Each row was made from one walk, in order. Every step used is in the known rows, and no mark comes twice. Write each row's walk.
(in the rows, 128 means zero)
Known rows:
vufug-gamo-mozan: [101 128 111 113 129 143  93 120 108 133 115 119 136 107 133 123 118 144
 136 131  96 129 148 126 113 133 121 139 128 134 119 112  70 144 123 103
 131]
zimo-pogol-gamo-mozan-pubi-vofevam: [155 121 129 156 115  79 116 140 109 128 141 147 128 125 100 138 104 151
 115  84 138 132 100 149 128 133 140  91 134 103 136 113 158 131 132 133
 150]
vofevam-pubi: [130 155 127 123 131 152 131 133 124 126 119 138 119 137 147 130 148 115
 130 164 125 122 127 134 139 115 114 150 125 128 145 123 165 142 127 118
 100]
geter-pubi-mozan-gamo: [123 129 122 124 121  56 145 105 160 133 147 112 150 125 140 130 114 108
 134 102 126 128 142 116 156 132 129 137 129 110 136 140  99 140 113 149
 135]
vufug-gamo-pogol: [111 133 119 129 139  91 108 141 105 119 128 118 133  99 147 131 111 153
 131 167 112 118 165 117  80 131 121 112 102 124 116 135  96 139 133 108
 154]
pogol-gamo-vufug: [143 126 110 155 128 109 124 148 107 147 103 120 134 137 113 112 122 164
 119 136 129 115 155 126 119 128 175 118 120 133 151 124 134  99 124 115
 173]
vufug-gamo-pogol-zimo: [111 139 129 132 142 107 114 140  85 130 131 125 137 104 124 129 109 161
 133 145 118 119 150 124  68 143 117 114 111 136 117 127 105 131 125 114
 145]
fumim-ribin-vofevam-pubi-kigi: [125 136 144 114 145 174 140 133  77 139  79 126 101 108 143 128 101 116
 139 174 135 136 145 132 132 131 147 173 176 141 100 145 115 137 130 110
 112]
vufug-gamo-mozan-pubi-geter: [ 99 109 119 119 132 111  84 101 130 147 100 111 124 112 141 131 119 147
 141 114 115 132 111 131 106 138 119 123 129 113 118 104  56 143 138 112
 128]
geter-pubi-kigi: [113 143 123 109 118  93 162 138 158 129 139 128 171 123 151 128 102 114
 138  87 144 120 178 113 142 138  99 139  91 100 131 161  93 141 123 132
 143]
daronir-ribin: [103 155 115 123 138 200 140 134 134  97 118 133 132 130 123 115 134 114
 122 196 119 135 171  83 152 122 126 138 130 158 124 134 129 121 122 119
 123]
daronir-ribin-fumim: [ 95 144 115 121 143 205 153 158 146 106 110 127 144 140 120 107 132 112
 117 183 114 127 169  78 162 119 117 154 152 164 132 147 113  87 110 110
 135]
kigi-pubi-vofevam-ribin-daronir: [128 110 129 135 134 141 157 124 122 135 161 146 117 124 111 137 156  95
 138  62 142 129 126 128 128 136 137 110  75 133 121 143  89  90 131 149
 110]
zimo-pogol-gamo-mozan-pubi: [154 135 124 155 121  70 119 126 112 119 147 155 131 128 105 135 105 154
 115 110 132 128 110 148 121 129 136 105 131 101 145 124 166 126 131 121
 160]
gizikek-pubi: [143 134 135 118 126 160 132 122 154 114 155 148 140 132 120 120 130 124
 127 141 125 118 160 138 124 119 112 144  98 151 112 139 143 156 147 132
 121]
geter-pubi: [124 154 120 110 125  85 146 116 158 124 144 128 161 133 137 139 136 115
 134 125 137 116 171 114 122 130  84 139  95 127 139 154 123 133 116 124
 132]
daronir-ribin-vofevam-pubi-mozan-gamo-vufug: [118 104 118 118 141 201 132 163 107 148 114 110  99 118 130 108 119 103
 131 183 119 141 129 100 164 127 186 147 163 139 126 122 140 102 109 147
 113]
mozan-pubi-vofevam-ribin: [124 128 138 135 121  96 142 119 158 135 109 120 125 132 127 151 146 125
 134  90 148 134  88 120 146 132  92 106 114 115 131 103 172 120 140 148
  89]
defi-gamo: [149 150 126 129 123 130 124 124 142 122 116 130 122 129 157 119 147 126
 116 180 134 128 141 100 105 128 118 115  93 154 150 134 124 135 132 137
 152]
defi-gamo-mozan-pubi-vofevam-ribin: [144 105 132 125 113 103 120 117 163 134 155 127 113 136 159 134 148  96
 127 129 141 143  98 127  91 135  94 108 110 132 139 113 137 153 125 161
 115]
mozan-pubi: [126 153 129 129 128 104 121  98 160 119 110 124 126 137 128 141 148 141
 136 121 140 119 115 116 130 129  84 124 119 117 151 120 175 114 141 120
 127]
geter-pubi-vofevam-ribin-besifid: [123 122 131 112 121 112 178 133 149 152 119 126 168 128 142 150 142  88
 129  81 135 126 130 105 151 131  98 114  81 122 118 142 108 130 121 145
  98]
ribin-daronir: [120 140 123 115 142 108 121 129 109 133 135 109 120 129 119 113 161 121
 124 147 128 117 119 122 149 131 131 138 103 154 146 145 121  96 131 102
 139]
gamo-pogol: [129 140 128 123 129 126 118 151 132  81 178 128 132 133 138 129 134 145
 122 189 132 113 173 136  67 119 106 118 128 133 115 154 175 153 130 112
 155]
gizikek-pubi-vofevam: [146 113 144 119 115 175 127 144 150 129 148 138 135 129 114 126 128 124
 128 103 135 126 143 140 136 126 121 120 105 153  99 121 133 164 148 152
 109]
geter-pubi-mozan-gamo-pogol: [126 117 125 124 123  36 142 119 160 120 179 112 148 125 148 132 109 109
 133 121 131 124 151 126 121 131 123 128 129 104 128 151 116 150 113 152
 147]
defi-gamo-pogol: [154 131 130 131 125 102 119 144 141 103 169 130 119 128 169 124 139 124
 115 207 143 123 156 115  51 127 109 101  93 144 137 154 146 154 131 141
 169]
vofevam-pubi-mozan: [126 140 135 123 126 180 120 133 130 128 129 128 111 135 142 125 132 112
 130 163 113 132 108 143 162 120 136 165 144 128 131 118 131 158 131 136
  82]
defi-gamo-mozan: [144 126 122 115 115 150 103 123 145 115 157 130 120 136 155 116 146 115
 120 171 126 133 140 125  81 130 109 128 121 152 139 130 119 160 121 135
 147]
zimo-pogol: [143 169 118 137 121 133 130 148 115  97 138 151 137 119 119 134 114 153
 111 161 129 120 149 119 135 121 123 117 125 122 132 136 181 137 136 111
 149]
vofevam-pubi-geter: [124 136 134 125 134 159 118 135 134 136 101 130 112 142 154 127 144 124
 124 172 137 128 109 142 135 114 141 139 136 124 125 122 119 155 139 119
  98]
kigi-pubi: [133 146 121 130 133 179 137 101 135 105 152 158 125 132 114 132 148 129
 140  95 131 117 173 121 107 127 122 129  92 131 131 151 106 101 132 124
 147]
ribin-vofevam: [136 149 137  98 130 201 109 140 101 133  93 115 126 126 103 123 148 161
 127 151 124 125 129 127 140 124 142 142 136 159 117 139 145  91 127 112
 122]
fumim-ribin-vofevam-pubi: [131 141 143 115 150 169 130 118  75 136  81 124  94 116 134 136 124 118
 136 201 130 133 140 132 120 127 138 172 177 158 104 141 136 134 125 105
 105]
zimo-pogol-gamo-mozan-pubi-geter: [150 123 127 155 123  75 112 126 117 125 134 149 126 131 110 133 101 158
 111 115 140 131  97 154 121 128 152  98 138  99 132 123 131 134 139 122
 156]
pogol-gamo-mozan: [136 127 125 139 125 121 110 116 109 124 129 132 138 144 104 117 129 149
 119 120 114 131 130 153 118 123 151 130 139 138 136 124 108 125 119 113
 148]
geter-pubi-vofevam: [126 133 129 109 114  97 140 139 153 138 137 117 156 129 131 144 134 114
 136  86 147 124 154 115 133 138  93 116  99 128 126 136 116 139 118 143
 119]
zimo-pogol-gamo: [156 159 123 163 126  85 136 142  97 116 116 156 139 120 105 129 101 164
 105 138 129 124 131 129 141 123 159 102 113 117 144 134 153 114 135 116
 166]

Write each row's walk:
[134 135 130 146 135  65 139 133 110 108 157 124 129 128 124 121 119 147
 124 130 136 120 138 128  88 127 137 102 161 124 136 128 193 125 112 127
 174]  mozan-gamo-pogol-zimo
[134  93 135 145 131  47 127 115 116 157 135 120 122 139 105 128 139 116
 125  73 133 138  69 159 133 136 142 110 117 122 143 113 110 101 123 136
 119]  pogol-gamo-mozan-pubi-vofevam-ribin-daronir
[127 122 138 142 126 115 122 129 119 109 163 113 122 126 117 115 106 146
 124 132 118 131 116 136 126 131 162 126 177 128 117 122 142 146 121 146
 143]  pubi-mozan-gamo-pogol-zimo
[133 120 123 145 130 150 136  90 139 113 157 143 115 124 116 123 126 124
 139  74 119 129 144 124 142 129 167 126 126 116 129 137  79 106 130 150
 150]  kigi-pubi-mozan-gamo
[127 130 147 116 151 175 122 118  81 142  70 120  89 119 140 133 122 124
 133 207 138 136 128 138 116 126 156 166 182 155  91 140 104 141 133 106
 102]  fumim-ribin-vofevam-pubi-geter
[ 96  99 120 121 129 101 118 129 133 156 107 112 136 112 135 136 119 123
 139  81 109 133 101 124 125 138 100 129 133 117 124 103  74 116 120 124
 106]  vufug-gamo-mozan-pubi-vofevam-ribin-fumim
[106 141 118 118 142 252 158 128 123 117  82 133 147 131 131 116 146 104
 117 175 104 129 151  63 173 121 136 129 117 154 122 141 108 108 133 110
 129]  daronir-ribin-besifid
[131  99 135 146 125  79 136 126 137 149 120 127 138 148 105 129 129 128
 122  71 127 135  84 152 132 128 129 119 144 123 141 115 112  97 115 134
 123]  pogol-gamo-mozan-pubi-vofevam-ribin-fumim
[119 125 123 109 119 137  98 102 158 108 159 125 125 146 124 134 147 130
 138 115 126 126 121 147 103 129  78 142 153 122 132 116 164 147 125 115
 123]  gamo-mozan-pubi
[119 145 129 122 125 161 147 157 125 132 114 138 130 126 161 119 113 113
 134 123 132 127 135 134 159 122 128 151 123 101 137 130 130 149 134 126
 111]  vofevam-pubi-kigi
[143 102 147 121 122 186 163 139 146 143 129 143 147 128 125 132 136  99
 122  98 122 129 119 129 153 121 126 120  87 146  92 128 125 153 152 154
  87]  gizikek-pubi-vofevam-ribin-besifid
[130 122 129 138 125 172 157 122 135 120 151 154 124 127 114 143 146 110
 138  68 139 131 145 127 121 129 130 110  86 129 113 135 101 106 131 152
 108]  kigi-pubi-vofevam-ribin
[109 150 122 127 136 136 175 147 151 118 109 137 156 143 131 125 142 115
 113 159 114 122 133 114 152 109 105 160 134 145 131 147 137  93 113 111
 106]  vofevam-ribin-fumim
[112 100 130 112 116 135 121 134 164 127 153 119 131 148 122 137 143 114
 133  84 129 132  98 146 120 129  80 135 164 124 123 112 146 132 115 132
  99]  gamo-mozan-pubi-vofevam-ribin-fumim
[115 143 131 128 122 114 137 120 159 124 106 125 136 126 141 130 114 140
 139  80 147 124 122 116 151 137  99 124 116  92 142 127 141 120 149 128
 141]  mozan-pubi-kigi
[117 106 131 115 112 132 113 119 157 120 158 123 124 142 123 142 145 115
 136  91 132 137 100 150 116 130  86 126 150 120 118 103 163 151 124 137
  91]  gamo-mozan-pubi-vofevam-ribin
[127 117 129 139 123 103 117 128 136 101 162 108 121 123 135 117 109 138
 122 151 115 131 128 131 136 121 166 124 169 119 118 127 133 152 128 141
 151]  pubi-mozan-gamo-pogol
[134 109 133 144 128  87 101  99 133 139 112 125 126 148 111 124 128 151
 124 103 133 133  93 159 114 129 148 114 142 117 136 115  94 122 134 122
 143]  pogol-gamo-mozan-pubi-geter
[119 134 136 130 130 110 108  98 167 129  91 116 119 143 135 137 143 151
 131 131 152 125  97 125 128 129 112 113 129 113 130 118 127 128 154 121
 126]  mozan-pubi-geter
[117 137 129 105 145 221 137 152 105 130 104 129 111 126 124 118 140 104
 129 197 122 140 135 101 156 123 145 150 135 157 123 135 141  99 116 130
  95]  daronir-ribin-vofevam-pubi
[153 140 120 150 120 100 120 141  99 111 149 157 138 127 103 127 101 154
 107 130 122 128 131 149 124 124 151 111 134 116 135 130 152 134 125 115
 162]  zimo-pogol-gamo-mozan
[132 115 130 143 123  90 121 113 128 136 124 131 138 138 114 120 109 145
 129  70 130 134 110 153 129 135 139 120 134 103 143 120 106 119 129 125
 153]  pogol-gamo-mozan-pubi-kigi
[132 113 131 134 128 203 168 118 127 133 127 155 133 128 118 144 154 103
 135  53 128 127 133 112 136 128 138 105  79 125 111 140  87 100 138 146
 112]  kigi-pubi-vofevam-ribin-besifid
[104 121 116 119 131 105  93 101 125 141 111 116 128 110 135 133 122 140
 144 107 107 128 123 126 110 139 101 131 123 115 130 104  86 134 129 111
 128]  vufug-gamo-mozan-pubi
[142 142 141  99 135 193 118 146  96 147  97 124 111 128 123 127 150 135
 132 156 127 127 111 141 141 121 140 153 134 146 129 132 159 102 123 120
  98]  ribin-vofevam-pubi
[129 132 147 115 146 185 123 117  78 137  88 119  90 114 131 133 114 116
 136 198 122 139 127 138 133 129 152 180 189 158  95 138 113 144 127 117
  91]  fumim-ribin-vofevam-pubi-mozan
[130 113 118 139 125 133 125 144 128 145 131 114 103 129 154 117 120 111
 132 148 118 128 113 133 160 120 167 149 163 108 146 106 154 148 121 143
 117]  vofevam-pubi-mozan-gamo-vufug
[129 131 138 130 117 120 116 119 154 133 106 111 121 134 121 146 145 142
 137  82 150 128 100 118 142 136  93 101 125 121 137 102 166 123 143 139
 115]  mozan-pubi-vofevam
[144 115 153 113 135 162 118 152  82 150 136 117 101 124 113 122 125 137
 133 139 127 133  84 158 124 132 167 144 169 136 119 127 159 112 114 146
 104]  ribin-vofevam-pubi-mozan-gamo-pogol-zimo
[141 107 135 144 120  94 107 113 123 142 123 123 129 143 102 129 130 146
 128  70 132 135  96 153 124 134 136 107 137 123 139 105 118 118 126 133
 137]  pogol-gamo-mozan-pubi-vofevam
[144  93 125 134 120 137 126 130 158 133 169 126 124 124 126 107 103 123
 129 122 117 124 146 139 144 125 166 142 138 130 113 122 130 160 141 158
 139]  gizikek-pubi-mozan-gamo-vufug
[147 128 125 154 117  76 130 142 112 121 143 155 137 121 114 128  82 152
 116  83 136 131 115 148 134 134 144 105 129  85 141 129 142 131 136 127
 167]  zimo-pogol-gamo-mozan-pubi-kigi
[101 106 121 124 126  95 109 114 126 151 111 114 129 105 137 141 120 125
 142  91 112 138 103 128 119 139 106 120 118 114 118  94  85 137 127 129
 100]  vufug-gamo-mozan-pubi-vofevam-ribin
[130 123  96 146 125  87 129 143 130 132 117 103 125 125 143 111 122 146
 126 133 131 114 160 102 131 121 164 115 158 116 155 112 181 111 115 119
 187]  mozan-gamo-vufug
[112 141 123 125 144  84 160 126 120 130 136 125 131 128 131 125 156  96
 118 164 123 127 108 125 153 120 127 144  92 144 134 145 135 101 126 116
  97]  vofevam-ribin-daronir
